Every row comes from one small tree of marks. Brackets hold a mark, then the marks that hang from it, in the order of their numbers. Every link used is in the known rows. Which tree was each row made from?
Known rows
{k884 {k523 k65}}: -.29  .04  -.06  -.05  .04  -.04  .15  -.05  -.24  -.02  .05  .00  -.15  -.07  .19  -.23  -.10  -.27  .16  -.51  -.05  .37  .13  .08  .31  -.08  .24  .18  .08  .04  -.02  .04  .09
{k94 {k545 {k65 k873}}}: -.10  .34  -.01  -.02  .23  -.01  -.18  -.09  -.28  .01  .12  .18  -.12  .02  .35  .03  -.03  -.53  -.07  -.28  .28  .26  -.20  .19  .10  .21  .29  -.02  .35  .12  .00  .18  .07
{k845 k523}: .04  .29  -.17  .01  .08  -.01  .07  -.02  -.16  .06  -.10  .10  -.04  -.01  .22  -.10  .09  -.33  .16  -.31  .02  -.02  .08  .07  -.08  .02  .38  .12  .34  .07  .01  .20  .16
{k845 {k523 k884}}: -.05  .24  -.14  -.23  .05  -.09  .15  -.02  -.21  .03  -.08  .02  -.05  .00  .23  -.19  .09  -.08  .10  -.32  .03  .11  -.03  .14  .09  .15  .37  -.10  .34  .04  .03  .09  .27
{k523 {k65 k14 k545} k884}: -.20  .17  -.14  -.28  -.05  -.25  -.03  .00  -.10  -.08  .04  .01  -.32  .09  .19  -.16  .03  .43  .13  -.28  -.18  .56  -.23  .16  .34  .10  .20  -.30  -.06  .18  .05  -.04  .17
{k523 {k65 k14 k873} k884}: -.25  .10  -.07  -.25  .06  -.18  -.08  -.11  -.26  -.08  .12  -.11  -.40  -.03  .21  -.02  -.06  .47  .05  -.26  -.06  .46  -.23  .21  .34  .26  .23  -.31  -.20  .17  .23  -.12  .26
{k14 k65}: .04  .23  -.08  .05  .05  -.06  -.11  -.07  -.26  -.02  .18  .16  -.06  .05  .26  -.06  -.04  -.40  -.03  -.24  .03  .19  .03  .24  -.23  -.12  .35  .17  .19  .11  .08  .19  .06
{k94 {k545 {k65 k873} k155}}: -.07  .37  .18  -.05  .36  .01  -.21  -.17  -.28  -.03  -.03  .07  -.13  -.03  .38  .03  -.07  -.74  -.12  -.18  .23  .12  -.25  .21  .10  .27  .33  .01  .45  .17  -.05  .21  .05
{k873 k14}: .03  .24  -.15  -.05  .18  .07  .04  -.10  -.22  .04  .02  .12  -.10  .02  .15  .01  .05  -.43  .04  -.22  -.02  -.02  .18  .09  -.10  -.09  .26  .17  .03  .06  -.11  .10  .14
{k873 k14 k65}: -.01  .13  -.10  -.12  .26  .01  .07  -.25  -.30  .11  -.08  .09  -.01  .26  .06  .02  .06  -.51  .06  -.12  .14  -.12  .28  -.17  -.03  -.14  .29  .16  -.09  .10  -.25  .08  .17
{k94 {k545 {k65 k14 k873}}}: -.12  .33  -.03  .05  .23  -.11  -.30  .00  -.25  -.03  .10  .14  -.21  .04  .37  .08  -.05  -.12  -.10  -.06  .16  .29  -.29  .17  .12  .30  .23  -.05  .14  .18  .01  .17  .08
{k14 {k65 k523 k873}}: .09  .03  -.08  .14  .04  -.02  -.16  .05  -.24  .05  .27  .26  -.27  .02  .41  .09  .05  -.10  -.02  -.10  .04  .36  -.09  .08  .01  .03  .17  .11  -.09  .10  .39  .17  .02
{k155 {k545 k94}}: .04  .49  -.17  -.11  .12  .12  -.20  .12  -.17  -.03  .01  .23  -.16  -.03  .48  -.33  -.14  -.57  .22  -.41  .01  .00  -.04  .06  -.13  -.03  .17  -.17  .44  .08  .03  .03  .06
{k155 {k545 {k65 k14 k873}}}: .00  .32  -.16  -.10  .19  -.08  -.38  .11  -.33  -.03  .12  .11  -.23  .06  .49  -.14  -.13  -.03  .08  -.07  .11  .29  -.32  -.03  .02  .11  .21  -.16  -.09  .27  .07  .15  .12
{k14 {k873 {k65 {k545 k94 k155}}}}: .01  .35  .10  -.04  .01  -.12  -.23  -.11  -.16  .19  -.26  .23  -.08  .34  .27  -.24  .03  -.65  .03  -.18  .05  -.11  .01  -.16  -.20  .04  .30  -.30  .17  .32  -.15  .10  -.04
{k545 {k65 k14} k155}: -.03  .29  .07  -.14  .34  -.06  -.14  -.11  -.24  .03  -.17  -.10  -.03  -.01  .28  -.04  -.05  -.26  -.06  -.04  -.03  .04  -.13  .18  -.15  .08  .32  .01  .28  .23  -.31  .19  .15
{k155 {k545 {k65 k873} k94}}: .04  .50  -.15  -.18  .18  .05  -.39  .13  -.33  .12  .01  .17  -.17  .07  .56  -.22  -.09  -.50  .18  -.29  .22  .02  -.25  -.01  -.09  .10  .18  -.27  .22  .21  -.07  .03  .19
{k65 {k545 k155}}: .02  .38  -.01  -.03  .09  .00  -.14  -.11  -.12  .00  -.08  .19  -.16  -.01  .27  -.08  -.01  -.50  .03  -.20  -.10  .21  -.04  .24  -.01  -.08  .31  -.07  .39  .20  .01  .14  -.03
{k545 k94}: -.01  .43  -.10  -.05  .11  .07  -.09  .02  -.18  .11  -.06  .16  -.14  -.08  .29  -.12  -.05  -.43  .11  -.34  -.01  -.03  .08  .19  -.20  -.02  .22  -.13  .48  .05  -.07  -.02  .12
{k65 k523 k545}: .03  .16  -.21  .05  -.06  -.03  .01  .06  -.02  .08  .06  .33  -.22  .04  .33  -.03  .12  -.13  .16  -.20  -.07  .41  -.06  .08  .17  -.13  .11  .00  .26  .05  .20  .16  -.04
{k884 {k523 {k65 k14}}}: -.27  .00  -.05  .00  .09  -.12  .06  .03  -.21  -.04  .04  -.03  -.25  -.06  .22  -.20  -.11  .15  .14  -.28  -.17  .44  .07  .05  .29  .01  .18  .14  -.11  .09  .00  .03  .09
{k873 {k14 {k65 k523 k545}}}: .20  .04  -.16  .10  -.01  -.08  -.05  .11  -.10  .17  .19  .33  -.21  .25  .39  .05  .18  -.20  .10  .06  -.11  .25  -.02  -.06  .07  -.16  .07  .25  -.26  .11  .07  .24  .00
{k94 {k545 {k65 k523} k155}}: .02  .12  .17  -.07  .33  .04  .08  -.12  -.12  -.03  -.13  .10  -.07  -.04  .45  -.02  -.01  -.71  .04  -.22  .11  .15  -.19  .11  .21  .18  .20  .18  .60  .01  -.10  .35  -.01
{k884 {k523 {k65 k545}}}: -.24  .13  -.12  -.03  -.09  -.14  .05  .03  -.14  .06  .08  .13  -.21  .03  .24  -.23  -.02  -.17  .21  -.40  -.10  .54  .02  .04  .41  -.11  .18  .06  -.01  .12  .00  .05  .02
{k155 k545}: -.02  .30  -.19  -.07  .09  .05  -.09  -.03  -.21  -.14  .09  .22  -.13  -.05  .39  -.27  -.14  -.49  .16  -.46  .00  .21  -.01  .10  -.04  -.10  .27  .01  .30  .10  .15  .14  .00
{k845 {k523 k65 k884}}: -.18  .10  -.13  -.35  .03  -.12  .28  -.16  -.19  -.04  -.12  -.14  -.11  -.01  .18  -.21  .08  -.03  .25  -.53  .02  .18  -.06  .08  .25  .18  .40  -.08  .19  .03  .01  .08  .34
{k94 {k545 {k65 k523 k873}}}: -.03  .12  -.04  .03  .20  .02  -.09  -.01  -.18  .04  .13  .25  -.21  -.01  .45  .09  .05  -.36  .02  -.22  .24  .35  -.23  .04  .27  .24  .15  .06  .31  .04  .14  .22  .02
{k845 {k523 k65}}: -.09  .16  -.18  -.13  .02  -.05  .15  -.18  -.10  -.04  -.13  -.06  -.12  -.04  .21  -.14  .02  -.31  .29  -.52  -.01  .09  .06  .03  .08  .05  .40  .11  .17  .05  .01  .17  .20
{k65 k523 {k545 k155} {k873 k14}}: .15  .08  -.03  .04  .18  .05  -.14  .04  -.09  .15  .01  .24  -.36  .08  .42  .16  .14  -.27  .09  .12  -.07  .15  -.12  -.08  .24  .03  .10  -.03  -.18  .19  .21  .14  .02

Write each row's tree
-.10  .20  .20  .04  .20  -.13  -.20  -.10  -.25  -.11  -.11  .08  -.06  .08  .34  -.12  -.07  -.48  -.17  -.16  .02  .08  -.26  .12  -.10  .33  .32  .01  .25  .24  -.07  .35  -.04 => {k94 {k545 {k65 {k14 k873}} k155}}
-.10  -.22  -.01  -.15  -.07  -.12  .19  -.15  -.26  .06  -.01  .15  -.05  .27  .17  -.16  .15  -.05  -.02  -.38  .12  .26  .05  -.17  .16  .14  .25  -.15  .00  .08  .20  .07  .06 => {k14 {k873 {k65 {k523 k884}}}}
-.11  .11  -.12  -.12  .16  .02  -.08  -.21  -.25  .02  .08  .01  -.28  .02  .19  .09  -.01  -.22  .11  -.30  .06  .13  .04  .01  .14  .03  .26  .06  -.37  .13  .05  .02  .21 => {k523 {k65 {k873 k14}}}
.03  .48  .08  -.21  .33  .05  -.12  -.09  -.24  .17  -.27  -.03  -.02  -.03  .36  -.13  -.04  -.76  .07  -.23  .09  -.22  -.07  .17  -.27  .07  .30  -.12  .59  .16  -.42  .08  .18 => {k545 k65 k94 k155}
-.04  .42  .00  -.21  .09  -.03  -.16  -.11  -.03  .07  -.23  .02  -.23  -.01  .35  -.17  -.07  -.51  .24  -.36  -.12  .09  -.11  .16  .03  .00  .23  -.25  .33  .18  -.17  .02  .10 => {k523 {k65 {k545 k94 k155}}}
-.04  .08  -.17  -.15  -.08  -.08  .10  .10  -.08  .06  .06  .25  -.22  .05  .30  -.11  .18  .09  .12  -.25  -.07  .52  -.15  .09  .36  .02  .10  -.21  .27  .04  .22  .04  .06 => {k65 {k523 k884} k545}
-.01  .04  -.12  -.33  .12  -.01  -.07  .12  -.32  .01  .13  .15  -.20  .07  .57  -.20  .04  -.02  .14  -.28  .21  .41  -.37  -.09  .34  .20  .10  -.26  .09  .13  .21  .08  .18 => {k155 {k545 {k65 {k523 k884} k873}}}
.04  .51  -.13  -.26  .19  .05  -.23  .08  -.26  .10  -.10  .13  -.03  .04  .53  -.34  -.11  -.65  .24  -.37  .15  -.09  -.15  .00  -.19  .00  .18  -.17  .45  .13  -.28  .10  .14 => {k155 {k545 k65 k94}}
-.14  .22  -.19  -.32  -.12  -.22  .14  -.08  -.05  .02  -.10  .00  -.17  .09  .22  -.24  .14  .07  .28  -.43  -.04  .32  -.16  .07  .35  .13  .33  -.18  .12  .14  .01  .07  .25 => {k845 {k523 {k65 k545} k884}}
-.26  .08  -.08  -.29  .06  -.17  .07  -.10  -.22  -.14  .02  -.15  -.23  -.02  .17  -.14  -.06  .34  .09  -.39  -.15  .39  -.15  .23  .25  .14  .25  -.19  -.01  .08  .03  -.04  .22 => {k523 {k65 k14} k884}
-.02  .33  -.10  .01  -.13  -.15  -.22  -.03  -.17  .21  -.13  .35  -.11  .37  .22  -.24  .09  -.43  .04  -.26  .10  .03  .04  -.16  -.20  -.02  .24  -.31  .08  .26  -.10  .06  .00 => {k14 {k873 {k65 {k545 k94}}}}
-.09  .37  .16  -.10  .35  .02  -.04  -.21  -.20  -.07  -.13  .04  .02  -.02  .33  -.05  -.10  -.89  -.08  -.27  .15  .08  -.14  .26  .02  .17  .34  .13  .67  .10  -.24  .29  .03 => {k94 {k545 k65 k155}}
-.16  .19  -.19  -.24  -.10  -.30  .03  .05  -.04  -.01  -.10  -.03  -.26  .12  .24  -.23  .12  .46  .27  -.21  -.15  .38  -.29  .03  .35  .20  .28  -.24  -.08  .18  .05  .06  .25 => {k845 {k523 {k65 k14 k545} k884}}
.00  .34  -.15  -.16  .14  .02  -.28  .00  -.35  -.01  .12  .17  -.13  .07  .50  -.18  -.07  -.45  .11  -.31  .22  .20  -.21  .01  .00  .05  .27  -.09  .15  .25  .07  .14  .13 => {k155 {k545 {k65 k873}}}
.09  .40  -.10  .12  -.24  -.19  -.39  .17  -.18  .15  .11  .39  -.18  .22  .39  -.25  .04  -.37  -.05  -.20  -.06  .13  -.12  .10  -.38  -.01  .21  -.17  .01  .28  .11  .18  -.05 => {k14 {k65 {k545 k94}} k873}
-.13  .10  .04  -.01  -.09  -.20  -.22  -.15  -.10  -.10  -.09  .07  -.28  .07  .27  -.18  -.05  -.03  .07  -.26  -.27  .29  -.19  .04  .01  .11  .30  -.16  -.18  .33  .13  .20  -.03 => {k523 {k65 {k14 k873} {k545 k155}}}
-.08  .21  -.01  -.35  .03  -.18  .13  -.16  -.07  -.02  -.23  -.11  -.15  .06  .31  -.24  .08  -.18  .23  -.36  -.08  .22  -.24  .10  .32  .19  .38  -.23  .20  .18  -.03  .10  .23 => {k845 {k523 {k65 {k545 k155}} k884}}
-.02  .25  -.05  -.16  .06  -.11  .05  -.15  -.01  .01  -.24  -.04  -.18  .04  .30  -.15  .06  -.40  .26  -.33  -.11  .10  -.10  .03  .18  .05  .42  .02  .21  .21  -.02  .22  .12 => {k845 {k523 {k65 {k545 k155}}}}
.10  .47  .10  -.21  .41  .07  -.25  -.06  -.32  .26  -.21  -.03  -.16  .07  .41  .05  .05  -.67  .03  .04  .17  -.35  -.12  .00  -.19  .14  .22  -.13  .05  .25  -.38  .04  .31 => {k545 {k65 {k873 k14}} k94 k155}
-.20  .13  -.12  .00  .03  -.08  -.07  .04  -.21  .14  .14  .14  -.39  .15  .26  -.04  .07  -.12  .16  -.14  -.02  .40  -.02  -.15  .48  -.04  .12  .08  -.56  .23  .05  -.03  .12 => {k884 {k523 {k65 k545 {k873 k14}}}}
-.16  .06  -.12  -.28  .06  -.21  .18  -.05  -.15  -.08  -.12  -.18  -.20  .00  .20  -.17  .04  .37  .21  -.30  -.11  .24  -.11  .07  .24  .23  .32  -.11  -.01  .08  -.01  .07  .32 => {k845 {k523 {k65 k14} k884}}
.09  .12  .00  .15  .12  -.07  -.28  .11  -.03  .05  .04  .20  -.44  .02  .44  .12  .05  .17  .03  .19  -.14  .40  -.28  .00  .22  .12  .12  -.19  -.09  .24  .38  .13  -.07 => {k65 k14 k523 {k545 k155} k873}
.12  .30  .00  .04  .14  -.06  -.22  .25  .03  .16  -.19  .19  -.36  .00  .48  -.04  .03  -.02  .18  .14  -.23  .15  -.19  .04  .04  .09  .00  -.25  .28  .15  .04  .07  -.03 => {k65 k14 k523 {k545 k94 k155}}
.03  -.10  -.05  -.13  .03  -.10  .11  .04  -.24  .00  .19  .14  -.13  .06  .33  -.07  .09  .03  .00  -.21  -.02  .38  -.07  .16  .14  .05  .17  .05  .14  -.01  .23  .11  .12 => {k14 {k65 {k523 k884}}}
-.02  .42  -.16  .13  -.17  -.18  -.40  .23  -.12  .13  .00  .33  -.27  .14  .32  -.21  .02  .04  .03  -.13  -.19  .14  -.14  .03  -.25  .10  .15  -.34  -.01  .26  .08  .05  -.03 => {k65 {k14 k873} {k545 k94}}
.03  .25  -.16  -.06  .12  -.07  -.05  -.13  -.20  .20  -.07  .23  -.09  .39  .11  -.01  .13  -.45  .10  -.04  .09  .07  .13  -.19  .06  -.22  .23  .07  -.14  .20  -.24  .11  .06 => {k873 k14 {k65 k545}}
-.26  -.07  -.05  -.20  -.12  -.22  .01  -.15  -.28  -.15  .05  -.06  -.21  .03  .15  -.23  -.03  .36  -.01  -.47  -.17  .38  -.16  .10  .12  .24  .30  -.23  -.22  .15  .19  .04  .16 => {k523 {k65 {k14 k873}} k884}
-.18  .08  -.10  -.34  .14  -.05  .05  -.18  -.31  .01  .11  -.11  -.28  .06  .17  .02  .04  .03  .07  -.33  .04  .21  -.08  .08  .32  .17  .25  -.15  -.34  .13  .06  -.09  .34 => {k523 {k65 {k873 k14}} k884}
-.03  .31  .10  -.07  .32  -.05  -.30  -.08  -.30  .05  -.08  -.06  -.18  .03  .36  .08  -.02  -.14  -.10  .08  .05  .10  -.23  .14  -.10  .19  .31  -.11  .08  .31  -.10  .14  .15 => {k545 {k65 k14 k873} k155}
.08  .18  -.02  .00  .10  .02  -.03  .00  -.01  .07  -.07  .22  -.23  -.02  .38  -.03  .09  -.37  .12  -.12  -.12  .29  -.07  .10  .15  -.07  .16  -.05  .38  .12  .15  .18  -.09 => {k65 k523 {k545 k155}}
-.05  .25  -.16  .17  -.20  -.20  -.28  .08  -.13  .00  .08  .33  -.21  .13  .24  -.17  .06  .09  -.05  -.15  -.18  .38  -.12  .05  -.13  .05  .26  -.17  -.13  .27  .21  .16  -.09 => {k65 {k14 k873} k545}
.00  .10  .16  .01  .36  -.04  -.03  -.02  -.10  -.06  -.13  .05  -.15  -.01  .46  .05  -.05  -.31  .01  .00  -.01  .24  -.25  .09  .21  .27  .14  .14  .43  .05  -.07  .33  -.01 => {k94 {k545 {k65 k14 k523} k155}}
.06  .26  .03  -.23  .09  -.04  -.01  .14  -.05  .15  -.18  .13  -.25  .01  .47  -.17  .10  -.18  .16  -.12  -.10  .17  -.20  .14  .22  .14  .07  -.39  .46  .09  .05  -.04  .09 => {k65 {k523 k884} {k545 k94 k155}}
-.09  .33  .17  -.06  .37  -.09  -.15  -.12  -.20  -.12  -.12  .00  -.08  .00  .36  -.02  -.09  -.47  -.08  -.07  .06  .09  -.22  .20  .04  .24  .29  .07  .48  .15  -.21  .29  .02 => {k94 {k545 {k65 k14} k155}}
.14  .49  .06  .00  .10  -.07  -.32  .06  -.12  .16  -.07  .20  -.15  .10  .44  -.14  -.04  -.59  .04  -.03  -.09  .03  -.15  .23  -.24  -.06  .23  -.14  .34  .23  -.11  .13  .01 => {k14 {k65 {k545 k94 k155}}}
-.01  -.15  -.07  -.28  .21  -.02  .29  -.12  -.25  .13  -.07  .05  -.08  .30  .17  .00  .19  -.13  .12  -.11  .13  .07  .16  -.28  .30  -.02  .13  .04  -.14  .00  -.10  .03  .21 => {k873 k14 {k65 {k523 k884}}}
-.07  .02  -.06  -.27  .10  -.06  .00  .03  -.29  .15  .07  .06  -.16  .03  .38  .00  .14  .09  .05  -.23  .22  .36  -.25  .05  .28  .22  .17  -.21  .14  .09  .10  .03  .23 => {k545 {k65 {k523 k884} k873}}
-.06  -.03  .00  .14  .03  -.14  -.08  .09  -.17  -.04  .04  .26  -.14  .10  .41  -.08  .04  -.08  -.06  -.20  .02  .33  -.23  -.05  .09  .29  .14  .11  .15  .08  .12  .36  -.09 => {k94 {k545 {k65 {k14 k873} k523}}}
-.05  .00  -.10  -.13  .04  -.01  .04  .04  -.28  .05  .15  .14  -.30  -.04  .31  .03  .08  .15  .01  -.25  .08  .41  -.12  .12  .33  .19  .14  -.21  .10  .04  .40  -.02  .14 => {k65 {k523 k884} k873}
.04  .42  .05  -.05  .25  -.12  -.28  -.01  -.09  .17  -.32  .10  -.19  .28  .28  -.08  -.01  -.27  .09  .14  -.06  -.04  -.08  -.08  -.04  .01  .21  -.31  .20  .27  -.27  .01  .05 => {k873 {k65 k14 {k545 k94 k155}}}
-.15  .13  -.11  -.30  .01  -.14  .12  -.15  -.23  .00  .00  -.12  -.24  -.02  .24  -.13  .07  .10  .18  -.45  .08  .26  -.19  .07  .32  .29  .39  -.20  -.06  .13  .20  .00  .35 => {k845 {k523 {k65 k873} k884}}
-.26  .13  -.10  .08  -.07  -.22  -.24  .14  -.14  .05  .15  .14  -.46  .07  .31  -.09  -.03  .35  .11  -.09  -.12  .67  -.19  -.02  .48  .05  .12  -.11  -.43  .26  .20  -.02  .06 => {k884 {k523 {k65 k14 k545 k873}}}
-.03  .09  -.02  .11  .21  -.08  -.17  .12  -.17  -.02  .10  .18  -.28  .03  .45  .13  .02  .05  -.02  .00  .12  .39  -.32  .01  .28  .32  .09  .01  .13  .08  .15  .22  .03 => {k94 {k545 {k65 k14 k523 k873}}}
-.10  .14  -.16  -.05  .07  -.13  .07  -.10  -.07  -.09  -.13  -.11  -.19  -.01  .23  -.12  .02  .10  .27  -.27  -.13  .13  -.04  .00  .07  .13  .37  .07  -.02  .10  .00  .18  .20 => {k845 {k523 {k65 k14}}}
-.17  .14  .02  -.33  .07  -.22  -.04  -.12  -.13  -.11  -.10  -.13  -.30  .05  .26  -.16  -.04  .23  .09  -.18  -.23  .42  -.26  .21  .36  .14  .25  -.29  .05  .23  .02  .00  .14 => {k523 {k65 k14 {k545 k155}} k884}
.00  .07  -.15  -.03  -.06  -.19  -.17  .22  -.10  .07  .15  .24  -.43  .10  .37  .03  .15  .64  .07  .09  -.09  .60  -.32  .05  .43  .19  .01  -.39  -.16  .18  .43  -.02  .07 => {k65 k14 {k523 k884} k545 k873}
.06  .03  .01  .17  -.08  -.14  -.18  .12  -.04  -.01  -.04  .25  -.28  .07  .39  -.08  .08  .06  .00  -.04  -.26  .31  -.18  -.04  .01  .12  .17  -.13  -.03  .24  .34  .24  -.16 => {k65 {k14 k873} k523 {k545 k155}}
.10  .47  -.14  .04  -.05  -.13  -.32  .14  -.15  .19  .09  .31  -.16  .15  .39  -.15  .00  -.38  .06  -.11  -.05  .16  -.12  .21  -.24  -.11  .19  -.11  .22  .19  -.07  .09  .02 => {k14 {k65 {k545 k94}}}
.05  .44  -.11  -.17  .29  .04  -.23  .04  -.33  .31  -.05  .07  -.15  .13  .35  .06  .08  -.44  .07  -.04  .22  -.21  -.06  -.05  -.17  .10  .18  -.12  -.07  .20  -.37  .01  .30 => {k545 {k65 {k873 k14}} k94}
.12  .51  .00  -.04  .23  .05  -.33  .07  -.18  .23  -.11  .17  -.32  .11  .40  .06  .06  -.50  .07  .12  -.02  -.15  -.12  .04  -.04  .06  .14  -.27  -.08  .27  -.06  -.03  .12 => {k65 {k545 k94 k155} {k873 k14}}
-.13  .20  -.17  -.05  -.05  -.17  -.15  -.06  -.03  -.05  .03  .09  -.31  .06  .20  -.10  -.03  .19  .19  -.27  -.19  .45  -.11  .14  .18  -.04  .21  -.08  -.06  .20  .04  .08  .04 => {k523 {k65 k14 k545}}
